Known rows, with every step that occurs
zagik > virub > lilug > fota > fusu > kuge: [-14.5  -1.1  14.3   1.8   2.3  -2.2  23.4  -6.8  18.2   4.7 -11.5   4.7
 -13.9  -2.2  12.5  11.6  -2.0  11.4  -6.7  -2.4  18.2   9.6  -8.5]
virub > lilug > fota > fusu: [ -8.2  -9.9  -0.2   5.4 -25.3  -4.8  -5.8  -6.4 -21.1 -22.4 -32.6   6.2
   1.9  14.0   2.9 -25.6 -17.1  22.3  -3.7   0.6   3.6  14.1   0.1]
fusu > kuge: [  7.1   0.2  13.9  -7.2   8.7  -0.1  17.7   5.2  -0.3   5.1  22.7 -10.9
  -7.2 -23.8  -5.0   9.3   8.7  10.1  -3.1  -7.8  11.1 -25.4   9.9]
kuge > zagik > virub: [ -7.8  14.7   2.4  -8.5  13.1   3.7 -23.1 -34.1  25.0  18.2  26.9  -3.5
  12.5  18.0 -18.9  12.9   3.3 -51.8  16.2   0.0   4.4  -9.8  41.8]
virub > lilug: [ 31.2   0.3  37.6   0.6 -20.0 -12.7 -25.7   3.5   8.6  -6.5  -4.5 -10.2
  10.3 -11.8  -2.1 -26.0   0.9  -7.9  -9.9  -1.7  -5.4  -6.7  34.4]
fota > fusu > virub: [ -7.8 -14.6 -26.9  -2.1 -10.0  -4.3 -61.9  -4.4 -24.9   0.4  -9.9  -8.8
  -2.5  17.4 -16.7  -9.4  -1.3  11.3  -9.5 -17.3 -10.5  10.0 -19.6]
virub > lilug > fota: [ 13.7   2.7  30.6   7.7 -25.0 -21.3  -9.5   5.9  14.9 -22.3 -25.1  -3.4
  -6.4  15.9  19.9 -17.2 -14.8  15.4   8.4   6.7  -9.4   0.8  27.6]
zagik > virub > lilug: [ 24.5   4.5  33.9   2.6 -12.0 -16.3 -46.6 -18.0  44.7  11.5   3.5  -7.5
   8.1   0.3  -2.1 -10.5   5.9 -30.9  -5.5  -4.4   7.0   6.7  42.1]
gegon > zagik > virub > lilug > fota > fusu > kuge: [-18.9   0.0  10.9   6.6   6.7   7.4  36.6  -3.1  17.3  -2.1  -7.9   3.6
   6.7   7.1   7.3  22.1   0.1  11.8 -10.6  -3.0  29.8   4.4 -14.3]
lilug > virub: [ 13.6  -8.8 -31.1  -5.2  -8.5  -6.9 -48.5   5.6 -11.9  -9.0  16.7   6.8
  26.8   2.8 -24.6  -2.5   4.3  -6.0 -10.1 -26.3  18.2  14.5  33.4]
fusu > virub > lilug > fota: [ 11.1   1.1  25.1   7.7 -23.1 -26.0 -37.2  12.4  21.6 -14.3 -36.9  -8.5
 -18.4  25.4  27.2  -6.5 -12.4  15.0   8.1   2.8 -26.2   9.5   9.7]
gegon > zagik > virub: [ -0.7   3.8 -10.5  10.7   6.2   1.5 -30.4 -26.5  29.6   3.7  36.1  -8.2
  42.7  27.3 -26.9  20.9   8.8 -25.6   1.3 -12.5  42.0  -3.8  29.0]
zagik > fota > fusu > virub > lilug: [ 14.6  -4.0  24.1   2.0 -17.2  -8.8 -44.9  12.1  15.8   8.6 -20.7 -10.0
  -7.1  -7.0   2.9 -23.0  -0.2  -0.7 -13.3   1.6 -34.6  14.6  -9.1]
fota > fusu > kuge: [-11.0  -9.1  -4.0  -6.6   6.1  10.3  24.4  -1.7 -23.9   1.5  10.5  -2.3
  -3.7 -21.6 -12.2   1.6   4.9  18.7 -13.7 -11.3  19.2 -12.5 -10.1]
virub > lilug > fota > fusu > kuge: [ -9.9  -4.4  17.7   0.2  -1.8  -0.9  34.7   6.3  -5.4  -7.5 -16.5   2.2
 -14.3 -10.1  12.4   0.3  -5.1  26.2  -9.1  -0.4   7.9   0.8 -12.8]
lilug > virub > fusu > kuge: [ -7.5  -4.1 -19.6  -3.8   4.1 -11.5  21.8  11.1 -13.1  -0.3   1.2  -4.7
  -9.9  -9.2  -4.1   4.3  25.2  19.9 -12.6  -6.4  15.2  -6.4 -15.5]
kuge > lilug > fota > fusu: [ -4.4  -8.8 -24.0   6.3 -14.2  12.6   4.8 -11.5 -29.5 -21.7 -18.2  15.9
   2.9   8.3   3.3 -17.9 -26.6  13.1   8.4   7.2  -3.6  12.1 -11.0]
gegon > fusu > kuge > lilug: [ 17.3   4.9   3.1   6.5  15.4   8.5  25.8   1.1 -12.0   5.2  21.9   8.9
   6.1 -20.6  11.0   5.5   2.6 -11.2   6.9   4.2  19.6 -12.1  -8.8]
lilug > virub > fusu: [ -5.3  -9.9 -44.6   2.2 -17.2 -19.6 -22.3  -0.5 -29.4 -13.8  -8.7  -2.7
   5.8  17.5 -19.2 -24.6  19.0  13.6  -8.8  -6.4  12.6   6.9  -2.9]
gegon > lilug > fota > fusu > virub: [-11.5 -18.8 -14.6   6.3  -9.4 -16.5 -48.5  -2.5 -20.4  -3.7 -28.7 -10.3
  -7.0  44.0  10.4  -0.5 -14.1  10.1  -4.0 -10.6  11.3  25.2 -25.2]
kuge > zagik > virub > lilug > fota: [ -0.5  14.5  34.5   3.5 -10.9 -15.5  -7.1 -12.2  39.7  -5.2 -20.5   1.7
  -5.3  29.7  20.0   1.7 -12.5 -18.2  18.0  12.4  -9.6   5.9  34.9]
fota > fusu > virub > lilug: [ 14.8  -7.8  16.6   0.4 -19.4 -13.6 -54.0   5.6   0.4   1.2 -26.5  -7.5
   0.5   4.2  -0.1 -20.8   0.9  -1.9 -17.3  -8.0 -18.7  13.5  -5.4]

Rows
[ -6.3  -9.8 -26.3   5.2 -11.2  -1.0 -43.5  -0.1 -13.8  -7.2 -26.9   3.3
 -13.7  28.9   7.9  -2.7 -17.3  12.2   6.4  -0.7 -27.7  19.4 -30.2] | kuge > lilug > fota > fusu > virub
[-11.2  19.4  20.8  -9.9  16.8   9.8  57.1  11.6   8.6  16.6  17.1 -15.1
 -19.8 -21.3   1.4  -4.3  12.2  -7.3  18.1  32.3 -40.1 -30.5  -6.7] | virub > fusu > kuge > zagik > fota
[  9.2   6.4   6.1   8.2   1.8  14.2  11.0  13.2  13.6  -4.8  36.5 -16.7
  30.2  -8.3 -18.3  -4.4   3.6   2.7   6.9  10.1  -5.3 -18.7  12.4] | gegon > zagik > fota
[ 15.8  -2.9 -25.5  -3.1  12.3  22.3   6.4  18.9   4.6   5.9  17.0  23.6
  12.2 -33.1  -2.9  10.0  -2.5 -12.8  -6.4  -1.7  -9.5  21.9  -6.6] | zagik > fota > fusu > kuge > lilug > virub
[-17.2   2.3  -6.7  -8.1   1.8  22.2  18.4  -6.6 -25.7   1.5   8.1   0.5
   7.8 -10.8 -20.7 -21.3  -6.9  -6.4   5.7  13.1 -22.1  -7.1  -3.1] | kuge > zagik > fota > fusu
[-19.3   2.2   4.1   1.0 -11.2   0.4   2.0 -21.8  -2.0  -9.4 -29.3  11.1
   3.2  26.0   2.5 -10.3 -15.4  -7.5   3.4   5.8   1.4  14.9   6.0] | kuge > zagik > virub > lilug > fota > fusu
[ 17.8  -0.9 -28.0   1.1  12.3   3.2  -5.5  12.0  -8.6   2.4  19.5  22.7
  24.0 -11.0   0.1  16.8   6.6 -15.6  -7.2 -16.4  28.9  16.6   2.7] | gegon > fusu > kuge > lilug > virub
[ 28.7  -0.8  32.4   1.8 -17.2 -20.2 -58.9  11.4  18.9   5.0 -17.3 -14.6
  -3.3   2.0   6.1 -14.0   3.7  -7.0 -10.2  -5.8 -27.8   3.1  12.4] | fusu > virub > lilug
[-11.2  17.1   4.6 -11.9  17.7   9.6  47.1  18.6  12.5  15.6  15.9  -4.8
 -11.0 -20.0  -1.9   3.2  14.6 -11.5  12.1  22.8 -32.2 -14.7  -4.3] | lilug > virub > fusu > kuge > zagik > fota
[  2.3   6.0   2.2  12.5   2.3  -4.7  31.7   2.1  -2.5 -12.9  -4.4   9.9
 -10.9   8.3  31.0   9.3 -13.0  13.5  21.6  11.3  11.0  -1.7  -7.8] | gegon > fusu > kuge > lilug > fota
[ 26.7  -1.7 -19.4  -4.1  11.3  12.3  -5.7  17.0   5.5   1.3  17.2  20.2
  16.0 -24.2  -1.6  17.7   0.0 -18.6  -6.1 -10.4   2.0  12.0  11.6] | fusu > kuge > lilug > virub
[-15.9   4.1  -7.2   6.8  14.0  -5.6  32.2 -10.4  14.8   9.0  14.7 -14.6
  -0.9   8.6  -4.7  17.7  27.9   6.2  -5.8   2.4  29.1 -18.4 -18.4] | gegon > zagik > virub > fusu > kuge
[ 17.0   1.8   4.9   0.3  14.6  29.4  40.6   8.6   1.7   9.8  16.4   9.4
  -7.4 -44.0   6.1   0.0  -8.6  -6.8   4.8  19.3 -24.2  -6.1 -19.4] | zagik > fota > fusu > kuge > lilug
[ 31.2   4.7  12.2  -1.2  14.4  19.6  24.9   6.8   4.3   4.8  20.8   6.1
  -3.1 -36.3   8.1   8.2  -5.3 -14.9   7.5  10.5 -15.6 -19.1   2.1] | fusu > kuge > lilug
[-17.0 -13.1 -27.1   2.8 -15.1 -10.6 -52.2  -1.4 -18.5  -9.1 -26.3  -6.5
 -13.9  33.1  -0.1  -4.2 -11.4  24.6   1.1 -10.6 -15.8  16.5 -23.7] | lilug > fota > fusu > virub
[-30.3  13.7   2.6  -7.8  20.3   8.3  17.7 -29.3  24.1  16.7   9.3   5.9
  -4.6  19.2  -2.5  27.9  -0.9 -29.8  14.6   3.5  10.8  -0.7  11.3] | lilug > fota > fusu > kuge > zagik > virub
[-18.6  13.3  -6.1 -15.7  19.3   4.8  47.2   6.3 -18.9   5.8   0.3   0.9
   0.0  -0.3  -5.1  11.1  17.4 -13.2   1.8   9.1  -6.4 -25.0  -3.0] | lilug > virub > fusu > kuge > zagik
[ 15.4  -7.0 -31.6  -4.2   9.3  19.4  -1.8  11.6 -10.9   0.6   9.6  24.9
  18.3 -22.5  -6.2  12.0  -2.7 -14.0 -11.4 -12.9   8.6  20.6  -2.8] | fota > fusu > kuge > lilug > virub
[-10.3  -3.9   4.9  -5.5   9.9  14.8  35.3   6.6  -5.9  11.0  18.9  -5.6
 -12.6 -33.7 -10.2  -1.7   5.1  18.8  -7.1   1.8   0.3  -9.1 -15.0] | zagik > fota > fusu > kuge
[-12.5   1.4  -3.5   0.8   8.4 -13.0  19.7 -14.6  13.4  14.2  10.0 -14.4
 -22.6  -1.0  -1.3   6.8  25.6   5.7   0.3   2.0  17.8 -14.4 -12.0] | zagik > virub > fusu > kuge
[ -6.1  -5.4 -21.6   7.0  -6.6 -28.8 -69.9  -4.6 -23.6   2.9   4.8 -14.5
   4.8  37.8  -6.7  -3.8  13.8   6.6   0.2 -23.8  23.2   6.0 -10.9] | gegon > fusu > virub
[-20.2   9.6   8.6 -18.5  20.6  21.8  50.4  -4.1 -29.4   5.9   7.3   4.2
   5.5 -11.8 -12.3   9.7   1.0 -15.5   1.3   4.9  -4.7 -29.2   0.3] | fota > fusu > kuge > zagik
[-18.9  -7.2  -3.4  -1.7   2.3   4.2  35.3   1.8 -17.8  -8.2  -5.0   1.5
 -15.4  -4.9   4.3   7.1  -5.3  31.5  -3.8  -3.8  15.2  -5.5 -14.9] | lilug > fota > fusu > kuge
[ 11.6   5.5  11.1   6.8   0.8   4.6  30.6   8.8  11.1 -13.3  -6.2   7.5
 -18.2  -5.4  29.6  11.9 -20.5  10.7  22.6  16.3 -18.1  -7.6   1.0] | fusu > kuge > lilug > fota
